Every row comes from one small tree of marks. The marks that hang from a mark follow it in brackets, in the order of their numbers. Every link used is in the known rows. Which tree was each row made from?
Known rows
z_181[z_986[z_689 z_918]]: -3.14 +1.21 +1.08 -0.51 +2.14 +3.29 +0.83 +1.48 +0.54 +0.13 -1.91 +0.09
 -0.15 +0.89 -0.53 +1.64 +3.59 +0.95 +0.20
z_918[z_689 z_970 z_986[z_181[z_54]]]: -2.98 -2.41 -3.72 +1.11 -0.18 +0.82 -0.45 +3.79 -2.50 -5.92 -0.61 -1.84
 -1.08 +2.76 -1.39 +0.81 -1.36 +2.20 -4.47
z_986[z_181 z_689]: -2.08 +0.78 +0.17 -2.45 +0.66 +1.52 -0.58 -0.61 -0.93 -1.00 -1.68 -0.70
 -0.32 +1.30 +0.06 +0.19 +1.15 +0.24 -0.81
z_918[z_689[z_490] z_986[z_181[z_54]]]: -3.42 -2.35 -2.48 +1.37 -2.46 +1.87 -0.58 +3.06 -1.92 -3.66 -1.20 -1.99
 -0.83 +0.60 -1.45 -0.67 -1.70 +2.22 -2.76
z_970[z_918[z_689[z_986]]]: -3.28 +0.69 -3.06 -0.97 -1.20 +1.15 +0.72 +1.90 +0.28 -2.65 -0.34 -0.15
 -0.07 -1.45 -1.01 +0.58 +1.32 +1.01 -0.19
z_689[z_918 z_986]: -0.67 +0.88 -1.06 -1.10 +0.68 +1.75 -0.94 +3.81 +0.34 -4.33 -0.53 +0.20
 -0.69 +0.87 -0.16 -0.07 +1.78 +0.27 +1.33
z_490[z_689[z_986[z_181 z_918]]]: -3.10 +2.86 -0.80 -5.04 -1.25 +2.48 -1.12 +1.30 +0.63 -3.17 -1.13 +0.09
 +0.97 +1.29 -0.12 -0.72 +3.49 +0.09 +1.60
z_181[z_54 z_986[z_689 z_918[z_970]]]: -3.87 +0.44 -0.71 +1.40 +2.80 +4.61 +0.91 +2.43 +0.01 -0.65 -2.18 -0.43
 -1.14 +1.08 -1.54 +2.15 +3.46 +1.93 -1.25
z_986[z_918[z_689 z_970]]: -2.51 -0.45 -0.57 -0.11 +2.09 +0.76 +0.87 +4.11 -0.63 -1.98 -0.71 -0.95
 -0.08 +2.42 -0.81 +1.63 +1.04 +1.06 -2.51
z_490[z_689[z_918 z_986[z_181]]]: -2.46 +1.99 -0.99 -4.20 -0.98 +2.22 -2.01 +3.50 +0.37 -5.16 -1.17 +0.24
 +0.08 +2.06 +0.10 -1.10 +3.02 +0.22 +1.13
z_490[z_689[z_986[z_918]]]: -2.46 +2.45 -0.56 -2.93 -1.60 +1.84 -0.47 +1.69 +1.61 -1.51 -0.89 +0.33
 +0.79 -0.19 -0.37 -0.53 +3.69 -0.09 +1.77
z_181[z_54 z_986[z_689 z_918]]: -3.00 +1.15 -0.60 +1.32 +0.43 +4.32 +0.40 +0.87 +0.48 +1.21 -2.45 -0.42
 -0.80 -0.66 -0.70 +1.17 +3.71 +2.13 -0.01
z_181[z_54 z_986[z_918]]: -1.60 +0.83 -1.01 +1.52 +0.14 +3.41 +0.28 +1.06 +0.42 +0.60 -0.97 +0.06
 -0.30 -0.58 -0.50 +0.79 +2.39 +1.96 +0.75
z_689[z_918[z_970] z_986]: -1.52 +0.12 -1.41 -0.95 +2.96 +2.04 -0.46 +5.40 -0.13 -6.19 -0.27 +0.13
 -1.01 +2.67 -1.00 +0.98 +1.50 +0.16 +0.06
z_689[z_490 z_918[z_970] z_986]: -2.72 -0.52 -0.14 -0.62 +3.14 +3.46 -0.12 +6.30 +0.00 -5.64 -0.52 +0.01
 -1.09 +2.30 -1.94 +0.45 +0.84 +0.04 +0.58
z_689[z_918 z_986[z_181]]: -1.34 +1.26 -1.33 -3.29 +1.06 +2.38 -1.62 +3.46 -0.66 -5.92 -0.76 -0.05
 -0.50 +2.35 +0.01 -0.30 +1.55 +0.42 +1.19
z_918[z_689[z_490] z_970 z_986[z_181]]: -4.40 -3.06 -1.02 -0.30 +1.51 +1.14 +0.35 +5.24 -2.34 -6.55 -0.33 -1.46
 -0.52 +3.91 -2.15 +0.85 -2.07 +0.92 -3.73
z_689[z_490 z_986]: -2.06 -0.06 -0.32 -0.58 -0.49 +2.10 -0.07 +1.34 +0.52 -2.58 -0.12 +0.30
 -0.24 -1.00 -1.57 -0.54 -0.06 -0.38 +1.93
z_490[z_689]: -1.19 +0.71 +0.32 -0.95 -1.96 -0.16 -0.30 +0.15 +1.03 +0.70 -0.49 +0.29
 +0.57 -0.29 +0.04 -0.77 +1.49 -0.25 -0.13
z_918[z_970]: -0.83 -0.75 -0.25 +0.12 +2.32 +0.28 +0.50 +1.59 -0.45 -1.84 +0.28 -0.02
 -0.28 +1.76 -0.84 +1.06 -0.25 -0.23 -1.25
z_918[z_970 z_986[z_181 z_689[z_490]]]: -4.55 -1.86 +0.24 -1.44 +3.05 +2.84 +0.45 +3.54 -1.81 -4.83 -1.41 -1.48
 -0.89 +3.82 -2.20 +0.97 -0.48 +0.33 -2.82
z_970[z_918[z_689[z_490] z_986]]: -4.10 -1.84 -1.40 +0.77 -0.55 +1.37 +1.60 +3.98 -0.59 -1.45 -0.46 -1.26
 -0.09 +0.00 -1.75 +0.40 -0.69 +1.55 -2.34
z_181[z_54 z_986[z_918[z_970]]]: -2.43 +0.08 -1.11 +1.68 +2.41 +3.65 +0.76 +2.75 -0.04 -1.25 -0.68 -0.01
 -0.63 +1.26 -1.41 +1.79 +2.14 +1.76 -0.47
z_918[z_986[z_689[z_490]]]: -3.04 -1.54 +0.64 +0.57 +0.38 +1.94 +0.69 +2.31 -0.39 -1.42 -1.52 -1.16
 -0.75 +0.71 -1.55 +0.12 -0.02 +0.39 -1.47

Which tree is each row?
-4.52 +0.06 -2.05 -0.64 -1.17 +2.52 +1.06 +2.85 +0.40 -2.09 -0.64 -0.27
 -0.11 -1.85 -1.94 +0.12 +0.66 +0.87 +0.31
z_970[z_918[z_689[z_490 z_986]]]
-5.24 -0.19 +1.91 -0.05 +4.55 +4.95 +1.65 +3.99 +0.19 -1.09 -1.85 -0.04
 -0.55 +2.31 -2.33 +2.16 +2.67 +0.61 -0.50
z_181[z_986[z_689[z_490] z_918[z_970]]]
-0.91 -0.87 -2.75 +0.17 -1.38 +1.29 -1.01 +0.64 -1.62 -3.10 -0.45 -1.38
 -0.59 +1.12 -0.37 -0.47 -0.81 +1.69 -1.56
z_918[z_986[z_181[z_54]]]
-2.46 -2.80 -1.88 +1.53 +1.04 -0.87 +0.72 +4.77 -1.48 -5.39 +0.12 -1.09
 -0.66 +2.92 -1.47 +1.53 -1.25 +0.94 -4.19
z_918[z_689 z_970 z_986]
-2.70 +0.74 +0.69 -1.15 +3.60 +2.49 +1.01 +2.43 -0.16 -0.28 -1.79 -0.92
 -0.44 +2.34 -0.85 +1.75 +2.67 +0.43 -1.50
z_986[z_689 z_918[z_970]]
-3.87 -2.27 +0.44 +0.81 +2.72 +2.22 +1.12 +3.98 -0.84 -3.15 -1.21 -1.20
 -1.08 +2.46 -2.40 +1.15 -0.35 +0.24 -2.67
z_918[z_970 z_986[z_689[z_490]]]
-2.58 +0.33 -2.10 -0.93 -1.79 +3.81 -1.27 +0.41 -0.53 -3.27 -0.90 -0.49
 -0.73 -1.16 -1.47 -1.22 -0.13 +0.88 +1.63
z_689[z_490 z_986[z_181[z_54]]]
-3.60 +0.03 +0.48 -2.07 +0.25 +2.50 -0.04 +3.10 -1.03 -1.21 -1.46 -1.30
 +0.39 +1.71 -0.65 -0.10 +0.43 +1.23 -0.81
z_986[z_181 z_918[z_689[z_490]]]
-4.02 -0.37 +1.37 -2.20 +4.44 +4.20 -0.30 +5.20 -1.26 -3.44 -2.31 -1.16
 -1.20 +4.25 -1.30 +0.69 +1.36 +0.48 -1.65
z_986[z_181 z_689[z_490 z_918[z_970]]]
-2.03 -1.30 -1.35 +0.31 +0.10 +3.66 -1.27 +4.83 -1.53 -3.67 -1.39 -1.75
 -1.16 +2.25 -0.82 -1.01 -0.36 +2.14 -1.05
z_689[z_490 z_918[z_986[z_181[z_54]]]]
-3.64 +1.19 +0.03 -1.37 +0.16 +5.24 -0.39 +0.59 -0.60 +1.47 -3.05 -1.80
 -0.56 +0.14 -0.82 -0.47 +2.13 +1.76 -0.03
z_986[z_181[z_54] z_689[z_490] z_918]
-2.39 +0.69 -0.62 -2.40 +0.25 +1.13 -0.38 +2.16 -1.16 -1.77 -1.21 -1.16
 +0.44 +2.11 +0.25 +0.36 +1.10 +1.39 -1.39
z_986[z_181 z_918[z_689]]
-2.48 +0.05 -1.04 +2.37 -0.60 +3.08 +0.11 -0.17 +0.26 +0.30 -1.88 -0.02
 -1.25 -1.47 -0.92 +0.84 +2.13 +1.62 -0.42
z_181[z_54 z_986[z_689]]
-4.84 -1.22 -1.45 -1.75 +0.88 +2.27 -0.21 +4.06 -1.33 -7.19 -0.48 -0.44
 -0.55 +2.07 -2.36 +0.55 -0.75 +0.24 -1.14
z_918[z_689[z_490 z_986[z_181]] z_970]
-3.13 +0.34 +1.51 -2.28 +2.11 +3.93 -0.82 +3.53 -0.82 -1.61 -2.59 -1.07
 -0.88 +2.46 -0.42 -0.36 +1.60 +0.76 -0.45
z_986[z_181 z_689[z_490 z_918]]
-1.39 +1.02 -3.16 -1.27 -1.96 +2.39 -1.50 -0.50 -0.63 -3.84 -0.60 -0.32
 -0.64 -0.76 -0.55 -0.75 +0.52 +1.00 +1.14
z_689[z_986[z_181[z_54]]]
-5.19 +0.45 -2.31 -2.79 -0.85 +3.18 +0.40 +2.41 -0.61 -3.71 -0.82 -0.57
 +0.09 -0.41 -1.70 -0.08 +0.48 +0.97 +0.22
z_970[z_918[z_689[z_490 z_986[z_181]]]]
-3.76 -1.13 +0.51 +0.28 +2.17 +2.13 +1.22 +5.03 -0.47 -1.43 -1.00 -1.04
 -0.13 +1.99 -1.77 +1.08 +0.38 +0.94 -2.00
z_986[z_918[z_689[z_490] z_970]]
-3.15 -0.01 -0.83 -2.27 +2.45 +1.38 +0.10 +3.74 -1.63 -3.61 -0.93 -1.19
 +0.13 +3.82 -0.59 +1.37 +0.87 +1.17 -2.63
z_986[z_181 z_918[z_689 z_970]]
-1.90 +0.75 -1.51 -0.56 -0.99 +2.59 -1.00 -1.31 -0.93 +0.04 -2.23 -1.26
 -0.96 -0.29 -0.08 -0.30 +1.27 +1.41 -1.00
z_986[z_181[z_54] z_689]
-3.34 -0.39 +0.69 +0.47 +4.75 +3.29 +0.44 +5.31 -0.22 -3.74 -1.69 +0.25
 -1.40 +3.42 -1.17 +2.29 +2.87 +0.86 -1.59
z_181[z_986[z_689[z_918[z_970]]]]
-4.61 +0.47 +1.58 -3.02 +4.13 +4.48 +0.59 +2.98 -0.98 -1.42 -2.26 -1.32
 -0.30 +3.48 -1.52 +1.06 +1.76 +0.40 -1.13
z_986[z_181 z_689[z_490] z_918[z_970]]
-2.57 +0.16 -4.07 -0.39 -3.15 +1.63 -1.53 +0.97 -1.07 -4.81 -1.07 -0.81
 -0.82 -0.92 -0.70 -0.45 +0.30 +1.76 -0.57
z_918[z_689[z_986[z_181[z_54]]]]
-2.65 +1.37 -2.99 -2.18 +1.39 +3.94 -0.70 +2.13 -0.88 -4.66 -0.93 -0.81
 -0.57 +1.80 -1.17 +0.62 +1.91 +1.24 +0.28
z_689[z_986[z_181[z_54] z_918[z_970]]]
-1.91 -1.55 -1.15 -1.52 +2.63 +0.58 -0.08 +2.95 -2.05 -5.93 +0.38 -0.87
 -0.31 +4.45 -1.11 +1.12 -1.17 +0.27 -2.62
z_918[z_970 z_986[z_181]]
-3.33 +0.34 +0.05 -1.45 +2.79 +3.68 +0.81 +4.09 +0.29 -3.54 -0.46 -0.16
 -0.14 +1.56 -2.18 +0.79 +1.26 -0.10 +1.10
z_689[z_490 z_986[z_918[z_970]]]
-2.46 +1.06 +0.16 -1.65 +0.50 +3.40 +0.27 +2.45 +0.75 -1.76 -0.74 -0.15
 +0.18 -0.25 -1.30 -0.22 +1.58 +0.04 +2.37
z_689[z_490 z_986[z_918]]
-3.26 +1.71 -0.68 -2.74 +0.73 +2.12 +0.11 +3.22 +1.18 -3.38 -0.60 +0.28
 +0.48 +1.64 -1.23 +0.50 +3.40 -0.21 +0.52
z_490[z_689[z_986[z_918[z_970]]]]
-2.29 -2.39 +0.29 +0.79 +3.67 +2.30 +0.45 +7.48 -0.96 -5.11 -0.36 -0.99
 -1.05 +4.17 -1.80 +0.72 -0.56 +0.69 -2.10
z_689[z_490 z_918[z_970 z_986]]
